Each row was made from one small tree. The marks that hang from a mark follow it in brackets, in alphabetical order. Every link used is in the known rows. Write each row's tree.
In the rows, 128 means zero.
Known rows:
mugi[biserum gorigi noza todi]: [ 87 134  85 103 112  91 137  98  75 126 144 126 105 106  72 120 192 112
 129 112 190 169 115]
biserum[bufo[nabo]]: [179 116 123 137 139 107 117 122 113 100  89 111 139 117 148 125 103  90
 116 134 152 108 194]
mugi[noza]: [137 115 107 113 123 118 127 105 115  73 102 121 126 110 122 126 141 114
 129 116 178 144 142]
variru[bufo sinab]: [195 129 122 147 106 119  76 119 130  72  57 125 128 113 159 116  72 113
 162  89 138 134 135]
nabo[bufo[variru] sinab zireb]: [217  88 122 167 100 131 145 160 149  97  89 103 140 141 183 155 122 131
 193 128  98 121  81]
sinab[variru[bufo[nabo[zireb]]]]: [227 111 120 174 123 134 123 149 161  91  83 112 141 133 164 135  95 108
 182  81 111 117 151]
zireb[nabo[bufo[variru] sinab]]: [227 112 119 160 108 128 148 124 155  80  75 104 133 128 190 153 108  95
 158 157 114 139  87]
bufo[nabo[zireb] variru[sinab]]: [212  97 110 163  88 135 143 170 154 142  90 107 141 131 157 149  98 117
 168 132 108  90 154]
bufo[nabo[sinab zireb] variru]: [210  91 107 158  95 127 152 166 159 140 105 104 145 140 164 160 114 121
 170 148 104  93 140]
nabo[sinab zireb]: [174 102 120 136 107 115 119 136 150  94  90 130 134 123 158 142 137 145
 172 120 128 115  94]
biserum[bufo[nabo[sinab] variru] mugi[gorigi noza]]: [138 120 107 125 122  82 156 133 101 163  77 114 139 102 145 115 158  79
  76 144 145 103 193]
nabo[bufo[variru[sinab]] zireb]: [218  94 126 176  92 141 133 164 145  99  74 103 136 132 175 144 105 128
 193 111 102 118  99]
biserum[bufo mugi]: [151 109 144 129 143  96 105 117  97  89  58 126 142  88 148 100 115 101
  91 102 185 114 191]
zireb[nabo]: [175 121 120 126 125 122 130 101 141  65  87 130 127 108 151 130 122  98
 131 139 167 141 127]
todi[bufo[nabo] mugi[gorigi noza]]: [113 105  76  82 123 128 134 123  83 119 131 165 121 129 112 155 202  97
 122 134 172 145 164]
nabo[sinab]: [172 112 116 128 117 112 104 114 137  81  84 122 132 113 150 140 115 131
 150 140 150 127 117]
nabo[bufo sinab]: [200 111 128 150 118 117 107 117 136  64  76 109 130 122 169 143 113 127
 164 134 124 148  89]
mugi[biserum[bufo[nabo[zireb] variru]] gorigi noza]: [137 117  89 133 106 110 177 151  93 167 132 102 126 131 121 134 164  91
 129 108 151 105 179]
gorigi[mugi[biserum]]: [156 129 119 104 117 118 106 109 103  94 129 102 124 109 104 141 120 119
 150 130 197 141 134]
gorigi[mugi[biserum noza todi[bufo[nabo variru]]]]: [132 117  81 113 106 116 144 127  77 167 179 104 112 132  85 176 164  67
 141 146 181 148 153]
mugi[gorigi todi[bufo]]: [ 99 107  99 107 136  96 107 108  79 114 134 155 116 118 109 143 185 102
 143 145 174 158 115]
biserum[mugi[noza todi[bufo[nabo[zireb] variru[sinab]]]]]: [141  85  99 159  88 111 146 159 113 184 100 139 121 116 137 152 168  85
 133 102 132 116 154]
variru[bufo[nabo] sinab]: [216 129 117 161 103 124  88 128 142  95  61 115 129 121 160 125  67  99
 155 103 121 127 162]

Which tree is each row?
[174 109 139 144 140  99 118 124 108 113  63 117 142  96 151 110 107  86
  84 117 164 105 218]	biserum[bufo[nabo] mugi]
[210 106 115 163 114 124 131 150 177 115  85 113 137 126 165 154 120 132
 177 124 105 100 119]	bufo[nabo[sinab[variru] zireb]]
[210 123 129 151 116 119 128 106 157  59  65 121 121 118 186 141 122 107
 154 140 119 155  69]	zireb[nabo[bufo sinab]]
[ 95 105  80  70 128 124 123 113  71  96 126 178 121 121 108 146 207 110
 127 118 191 154 137]	todi[bufo mugi[gorigi noza]]
[131 110  87 129 112 101 117 110 110 134 124 139 110 128 128 165 175  89
 136 143 140 147 119]	mugi[noza todi[bufo[nabo[sinab]]]]
[151 105 125 152 111  79 147 168 103 195  82 129 140 104 135 106 151  93
 110 122 116  91 171]	biserum[bufo[nabo[zireb] variru[sinab]] mugi[gorigi todi]]
[173  93  86 171  77 130 127 165 114 182 133 119 111 139 129 181 127  97
 185 106 129 117 138]	mugi[biserum todi[bufo[nabo[zireb] variru[sinab]]]]
[104 133  89 102 111 108 133  99  89 105 122 119 112 107  94 127 171 116
 128 107 196 158 137]	mugi[biserum gorigi noza]
[117 111  60  95  88 138 123 137  70 144 123 154 110 121 106 163 170 106
 147 104 185 136 145]	todi[bufo[variru[sinab]] mugi[biserum gorigi noza]]
[217 112 119 162  98 119 113 146 160 107  81 121 135 140 175 139 106 119
 177 100  94 120 123]	variru[bufo[nabo[sinab zireb]]]
[128 103 127 136 127  83 152 136 101 148  95 131 130 102 127 101 178  90
  94  88 146 118 171]	biserum[bufo[nabo[zireb]] mugi[noza todi]]
[228 118 122 167 101 136 139 129 150  81  62 106 129 118 183 141  91  90
 159 138 118 138 103]	zireb[nabo[bufo[variru[sinab]]]]
[214 103 133 171 118 128 124 144 167  73  69 111 134 127 182 148 127 141
 199 102  96 129  64]	nabo[bufo sinab[variru] zireb]
[211 107 120 159 108 128 122 144 144  97  92 116 137 138 161 130 105 109
 169  91 116 123 153]	variru[bufo[nabo[zireb]]]
[115 126  97 115 117  95 121 107  83 123 138 124 114 108  84 126 163 120
 142 124 182 159 117]	mugi[biserum gorigi todi]
[114 136 103  90 115  98 126  99  83 117 153 110 112 105  68 131 169 109
 136 120 199 165 111]	gorigi[mugi[biserum noza todi]]
[211 108 106 157  98 131 127 148 140 129  87  97 139 121 148 146  76 102
 145 152 129 103 178]	bufo[nabo variru[sinab]]
[213 115 121 160 114 123 102 142 166  78  66 124 138 127 178 136 101 129
 197  76 109 118  96]	nabo[sinab[variru[bufo]] zireb]
[153 115 113 145 113  85 139 139  95 169  76 112 133  93 130 107 125  69
  83 114 146 107 194]	biserum[bufo[nabo variru[sinab]] mugi[noza todi]]
[165 118 123 146 119  94 128 147 103 162  56 115 144  95 149 107 111  81
  88 139 141  91 211]	biserum[bufo[nabo variru[sinab]] mugi[gorigi]]
[216 115 128 163 131 123 108 121 154  60  65 103 134 117 174 148 103 127
 177 122 117 141  86]	nabo[bufo sinab[variru]]
[171  96  81 119 108 149 108 134  93 116 130 144 119 133 122 176 132 102
 148 110 181 134 183]	todi[bufo[nabo] mugi[biserum]]
[181 116  76 117  98 123 147 147  94 150 117 115 132 129 133 150 126  95
 122 113 156 103 189]	todi[mugi[biserum[bufo[nabo[sinab] variru]] noza]]
[140 120  79 116  96 107 138 128  92 178 167 107 110 133 100 186 167  76
 150 155 159 142 125]	gorigi[mugi[biserum noza todi[bufo[nabo[sinab] variru]]]]
[202 129 117 140 127 118 123 106 172  72  67 127 130 104 171 144 112 107
 151 137 138 128  96]	zireb[nabo[sinab[variru]]]
[120 129  82 124 117  87 164 128  65 176 150 100 120 120  90 125 164  72
 108 128 167 130 178]	mugi[biserum[bufo[nabo variru]] gorigi noza todi]
[152 131 103 130 119 108 131 111  95 115 109 100 118 115 122 131 123  83
 109  98 176 126 193]	mugi[biserum[bufo[nabo]] noza]
[176 130  92 149  93 116 133 136 103 151  93  88 121 116 135 138  93  79
 122 105 156 102 198]	mugi[biserum[bufo[nabo variru[sinab]]] noza]
